Each row was made from one path, in order. Every step used is in the known rows, and no mark comes twice. Write each row's path.
Known rows
ridi-mobev-tema: [ 25.3  14.7 -10.5  14.7 -25.7   9.9 -13.8   3.3 -31.5   1.1  -1.0   2.0
  -3.7  20.0  -1.6  37.1 -11.1  16.9 -15.7 -40.9 -16.3 -17.6 -13.6  19.5]
ridi-mobev: [  6.4   1.8   0.4  14.9 -10.7   1.3   7.2   9.8 -24.3  -6.8   8.6  -6.4
  -8.1   5.4 -12.0  37.4   2.4   4.1 -20.7   9.8  -1.2 -33.2  23.9  12.5]
kupo-mobev: [ -1.4  16.0  -0.4 -13.0   2.9  -3.3  24.5  23.4 -19.8 -26.6  -1.8   9.9
  -6.2 -28.9  -4.0   4.4   2.4  -5.9 -35.0  14.4 -34.7 -17.1   8.7  12.4]
ridi-mobev-kupo: [-19.7 -10.6  -3.3  13.1  -6.2   7.2   7.0  27.1 -11.0  -5.3   9.4  -9.9
  -5.9   2.6  -5.3  50.5  23.2  -9.7   0.5  15.9  -6.8 -13.7  37.6  24.8]
tema-gulus-ridi: [  8.0 -42.2  12.7   0.8  -3.9 -17.5 -14.7  -0.5   8.2  12.6  12.3   0.1
   7.5   5.2 -42.8  13.6 -14.4  -5.2  -8.9   8.1   7.0   9.8  16.7   2.8]
vifo-bedel-bife: [-17.9  20.0  20.6   0.7  56.5 -10.1  19.8   0.9 -19.8  23.5   0.7 -22.7
 -18.4   6.7  35.7  -3.9   5.4  -3.0  11.3   6.5 -16.6 -25.3  19.0  -4.9]
kupo-mobev-ridi: [ 15.1   0.2 -22.2 -24.9   7.8   3.4   1.2  31.3  -9.4 -14.2  -3.9   2.3
  -7.0 -15.3 -24.9  25.5   3.9 -15.5 -53.2   7.0 -32.3  10.3  17.5  -8.3]
nekevef-gulus-vifo-bedel-bife: [-36.4  22.2  -0.4   1.3  68.4   7.6  23.6 -40.3   5.2   3.6  -0.4 -18.1
  -8.3  16.3  42.7 -35.2   3.1   9.2  63.2  10.5  12.7   5.9   2.6 -16.6]
bife-bedel: [-14.6 -14.6  45.9  -6.1  11.5 -21.2   8.4   9.3 -29.2   3.4  -0.6   4.3
 -10.3 -29.2  21.8 -19.1  17.4 -15.4  -1.3  20.2 -26.7 -25.5  35.7   5.4]
vifo-gulus-tema-mobev: [ 31.0  41.3   5.1 -10.4 -35.6  15.7 -11.3 -11.6   5.7   4.3  -0.1  30.8
   0.9   5.2  18.5   9.8 -13.6  11.3   8.9 -11.5  29.6 -10.0 -43.8  30.9]
mobev-tema-gulus-nekevef: [ 16.9 -20.3  10.0 -20.4 -28.9 -15.2 -14.9  -5.6 -12.9  17.0  -6.4   5.1
  -2.7  14.7  -7.4 -29.6  -2.0  12.2  11.5 -42.7 -12.9   7.1 -43.0  13.7]
bife-bedel-nekevef-gulus: [-30.6   6.0  39.4   2.6   5.8 -14.6  22.4   2.4   2.7  -7.1  -9.4  10.5
   1.6 -48.8  27.8 -58.7  12.5 -15.5  12.6  28.3  19.2   1.5  15.7 -30.5]
bife-bedel-nekevef-gulus-ridi: [-27.1 -13.2  34.3  -1.6  -3.9 -29.8   4.1   8.7  25.2   0.5  -9.3  13.9
   6.7 -40.8  -8.9 -39.5  10.2  -8.2  12.7  19.4  17.5  35.5  21.5 -48.2]
gulus-ridi: [-14.3 -22.0  12.4  -0.4   2.8 -26.6 -15.1  11.5  13.5  13.5  11.1  -0.1
  -0.6  -2.3 -28.8  26.1   8.5  -0.7 -24.1   1.7 -35.7   9.7  33.4   0.6]
gulus-vifo-bedel: [-15.1 -19.9  -2.8   3.7  35.5   0.1   0.7 -13.3  -9.8   5.8 -11.7 -16.6
  -9.8  28.5  26.2 -27.6  13.2  -5.5  28.2   2.7 -27.0 -34.9   9.9  20.9]
vifo-bedel-nekevef-gulus-ridi: [-17.6 -12.5  -0.7   1.6  14.8   4.1  -0.7   8.3  30.2  15.9 -13.8  -3.8
  13.1  -6.7  -6.1 -26.7  -7.3 -10.1   7.8   5.5  11.4  25.4  -3.6 -33.0]
tema-gulus-vifo-bedel: [  6.6 -40.5  -0.9   5.9  29.1   9.4   1.3 -26.1 -13.5   4.8 -10.6 -18.5
  -1.8  38.4  13.1 -39.0 -10.4 -10.0  42.7   8.7  14.7 -33.2  -6.7  23.1]
bedel-bife: [-30.0  33.2  26.9   7.9  39.6 -34.1  18.5  -1.6  -7.1   8.8  16.8 -12.3
 -20.3  -7.8  18.2   8.6  15.6   4.9  -6.5  11.1 -16.9 -14.6  36.7  -8.2]
kupo-mobev-ridi-gulus: [ 36.0  -4.8 -34.0 -13.9   0.9  21.2  10.1  16.0 -19.8 -16.8   7.1 -14.5
  -2.6 -14.9 -25.0  54.5 -11.9  -3.4 -48.7  16.5   1.3   7.9   9.7 -18.6]
tema-mobev-kupo: [-17.1  -1.9   9.3   5.9   5.7  10.5  -8.7  26.3   6.8   7.7  27.4  -1.9
  -4.1   5.7   0.6  10.6  18.8 -34.1  10.1  23.1  -9.5 -16.8  23.8  26.4]
nekevef-gulus: [-25.6   3.9   9.8  -4.0  17.8  19.1  11.4 -12.3   2.1  -1.0  17.7   5.8
   9.6 -25.7  13.5  -4.8  -5.9  -6.6  -7.0  15.1 -12.8   3.9  12.9   5.1]
nekevef-gulus-tema-mobev: [ 20.7  41.9  -2.8 -14.1 -10.2  31.2 -14.9 -17.2  21.5   0.0  18.8  17.7
  16.3   0.6  25.4 -22.8  -6.0 -10.7   5.0  -0.1  15.5   3.1 -39.6   8.7]
bedel-nekevef-gulus: [-32.3  18.5  11.1  11.4   6.1  -3.4  16.7   0.5  22.3  -5.6   2.5   2.9
   6.3 -28.8  13.9 -34.0   4.6  -7.5  -9.5  18.3  11.9   2.8   8.0 -18.5]
mobev-tema-gulus: [ 23.8  -9.4   6.3   5.6  -8.6   7.1 -17.3 -13.0 -21.6  12.7   1.9   5.2
   6.0  12.7   5.1  -6.1 -26.7   1.3  -4.6 -33.5  -7.6  -8.2 -26.6  26.8]

Which path is each row?
[ -0.1  30.9  -4.6  -9.4   6.1  18.0   3.7  -4.5  25.3   8.5 -27.9   0.9
  13.1  -6.8  57.6 -56.7   4.6  -7.7   5.2  -8.8  10.0   0.2 -43.5  -9.5]	vifo-bedel-nekevef-gulus-tema
[  8.9 -29.5 -31.0   8.4  17.1   0.1 -15.1 -23.5   3.9   2.0  13.9 -31.4
  -8.4  29.5 -12.7  36.4  10.0   7.4  -5.0   9.8   7.6   2.1  27.5 -14.1]	mobev-ridi-gulus-vifo
[  1.4 -10.3 -11.9   4.1 -14.0  15.7  -3.6  -2.8  10.3  -5.0  15.0   5.6
  13.1  -1.6 -43.1  45.5 -15.1  11.0  -2.2   6.7  19.0  31.1  14.9 -16.0]	nekevef-gulus-ridi-mobev
[-22.2 -14.8   4.6  -7.7   7.8   3.3  -5.8  -6.4  24.9   6.5  16.9   9.8
  15.1 -17.7 -23.0  14.6  -7.2   0.0  -7.2   7.5 -13.7  38.8  18.1 -11.5]	nekevef-gulus-ridi
[-23.2  -6.7  -1.0  20.0  25.3 -23.6   6.1  -0.7  10.9   1.7 -26.8 -20.2
 -13.8  26.4  26.5 -56.0  23.2  -6.8  24.2   5.4  -2.3 -35.4   5.5  -3.5]	gulus-vifo-bedel-nekevef
[ 23.4  17.2 -11.5   2.3 -19.0  24.6 -14.1   2.0  13.7   6.9  24.5 -11.1
   6.5  12.4  25.2  29.8  14.5 -14.1  12.0  11.4  20.3  -8.8 -19.0  22.7]	ridi-gulus-tema-mobev-kupo
[-40.0   0.6  25.1   9.6  12.4 -26.1  18.6 -19.7  15.9 -21.2 -15.8   6.4
  -4.5 -23.5  29.5 -79.1  25.2  -3.9  46.1  26.2  26.6   4.1  14.1 -31.9]	bife-bedel-nekevef-gulus-vifo
[ 43.8  17.7 -17.5 -18.6 -10.4   9.5 -46.9   8.7  19.8  20.1  11.4   2.4
  -0.7  29.6  -2.4   9.4  11.3 -20.3 -31.3 -13.4  -4.9   2.3 -16.0  -0.8]	gulus-tema-mobev-ridi
[ 47.7  -4.7  -9.5  16.5 -31.1  19.4 -13.5  -9.2 -36.5   1.4  -0.2   1.7
   4.4  28.3 -15.0  25.6 -34.1  13.0  -1.0 -34.1  26.2 -17.5 -31.1  22.6]	ridi-mobev-tema-gulus
[  9.7 -17.8  -4.6  11.8 -19.0 -14.1 -11.0  15.4  -2.3   0.9  10.7  -2.8
  -2.8  13.7 -49.4  57.0   1.5  10.7 -21.0   1.5  -2.9   1.1  29.9  -3.0]	gulus-ridi-mobev
[ 44.5  -9.6 -15.7 -14.0 -28.5  -1.6 -13.7  10.1  -8.0 -11.4 -11.4  22.0
  11.4   1.4 -42.9  11.4 -36.7   9.3 -15.0 -36.0  -8.9  33.4 -40.9   5.5]	kupo-mobev-tema-gulus-ridi
[ 18.0  29.8 -11.9 -12.4 -12.1   5.5   4.1  16.8 -27.0 -19.3 -12.0  19.2
  -2.5 -15.3   6.9   4.0 -12.2   7.2 -30.5 -35.0 -48.9  -0.9 -29.1  19.3]	kupo-mobev-tema
[ 29.4  -4.7 -16.1  11.1 -34.0  -5.4 -32.4   8.5  -8.6   8.1  -0.3   6.6
   0.8  27.5 -38.7  57.4 -12.5  23.6 -16.6 -48.5 -17.8  17.2  -8.9   3.3]	gulus-ridi-mobev-tema
[ -6.5 -14.7  -8.8  21.3  12.1  -7.2   8.2 -32.2  -5.3 -10.9  15.2 -24.3
  -6.6  14.9   9.3  13.8   7.9  15.3  13.4  16.6   5.2 -24.6  19.7   8.0]	ridi-gulus-vifo
[ 41.4   9.3 -10.5 -10.4 -18.5  14.7   4.1   3.8 -30.7 -20.0 -11.3  18.2
   6.5  -6.9  -6.4  -7.8 -34.5   3.5 -14.6 -28.1  -7.3   0.0 -46.5  21.2]	kupo-mobev-tema-gulus
[-42.3  13.2  -3.2  19.5  13.6 -16.8  13.6 -21.6  36.3 -19.9  -4.7  -1.0
   0.7  -3.4  14.4 -53.1  17.4   3.6  23.5  16.4  18.9   4.3   7.7 -18.2]	bedel-nekevef-gulus-vifo
[-14.3 -21.3  -8.4   5.7 -35.1   6.1  -0.1  20.8   8.3  -0.1  -4.8  14.8
   0.0  -0.8 -42.3  91.7  -1.1  20.4  22.2   2.9  27.6  36.7  23.8  18.8]	vifo-gulus-ridi-mobev-kupo
[ -5.9   3.8 -10.6  19.9 -24.5  -8.1   2.1   9.5  29.7  -9.7   0.2   2.9
   9.0  -5.5 -43.1  17.7  -4.3  11.1  -5.8  10.3  43.8  28.2  10.2 -40.0]	bedel-nekevef-gulus-ridi-mobev
[ -5.9  27.9   0.2 -18.0   0.0  17.3  -3.1 -20.0  19.4  -1.5   3.6  14.3
  15.9 -17.8  39.8 -14.8   5.2   2.7  -8.7  -6.2 -15.1  13.8 -22.4  11.9]	nekevef-gulus-tema
[-23.3  -5.9  21.8 -27.1 -26.8 -18.3  16.8   0.6  -6.3   5.8 -10.4  18.2
 -15.0 -18.6  -4.6   4.2  11.7  25.1  13.2  -5.4  -3.0   7.5  -6.8  14.1]	vifo-gulus-nekevef
[-21.3   7.2   4.8   5.6  23.2  20.6  18.1   3.4   7.5   9.4 -13.9  -7.5
   8.0 -14.1  31.2 -46.4  -5.5 -16.7   7.6  12.9  12.6  -8.3  -8.3 -15.7]	vifo-bedel-nekevef-gulus
[ 18.8 -12.4 -11.2  21.3   3.6  -4.2 -14.5 -18.9  -1.2   8.8 -36.1 -11.1
  -1.1  49.3  23.6 -67.1 -13.5   3.0  43.3 -38.2  24.9 -19.5 -49.6   6.2]	mobev-tema-gulus-vifo-bedel-nekevef
[ 27.8 -16.4 -31.3 -40.6 -18.4  -1.2  12.2  21.0 -12.4 -12.2  -1.3 -14.9
 -12.6 -12.2 -37.3  30.5  13.6   7.1 -32.8   8.5  -4.6  24.4  -6.2 -31.5]	kupo-mobev-ridi-gulus-nekevef
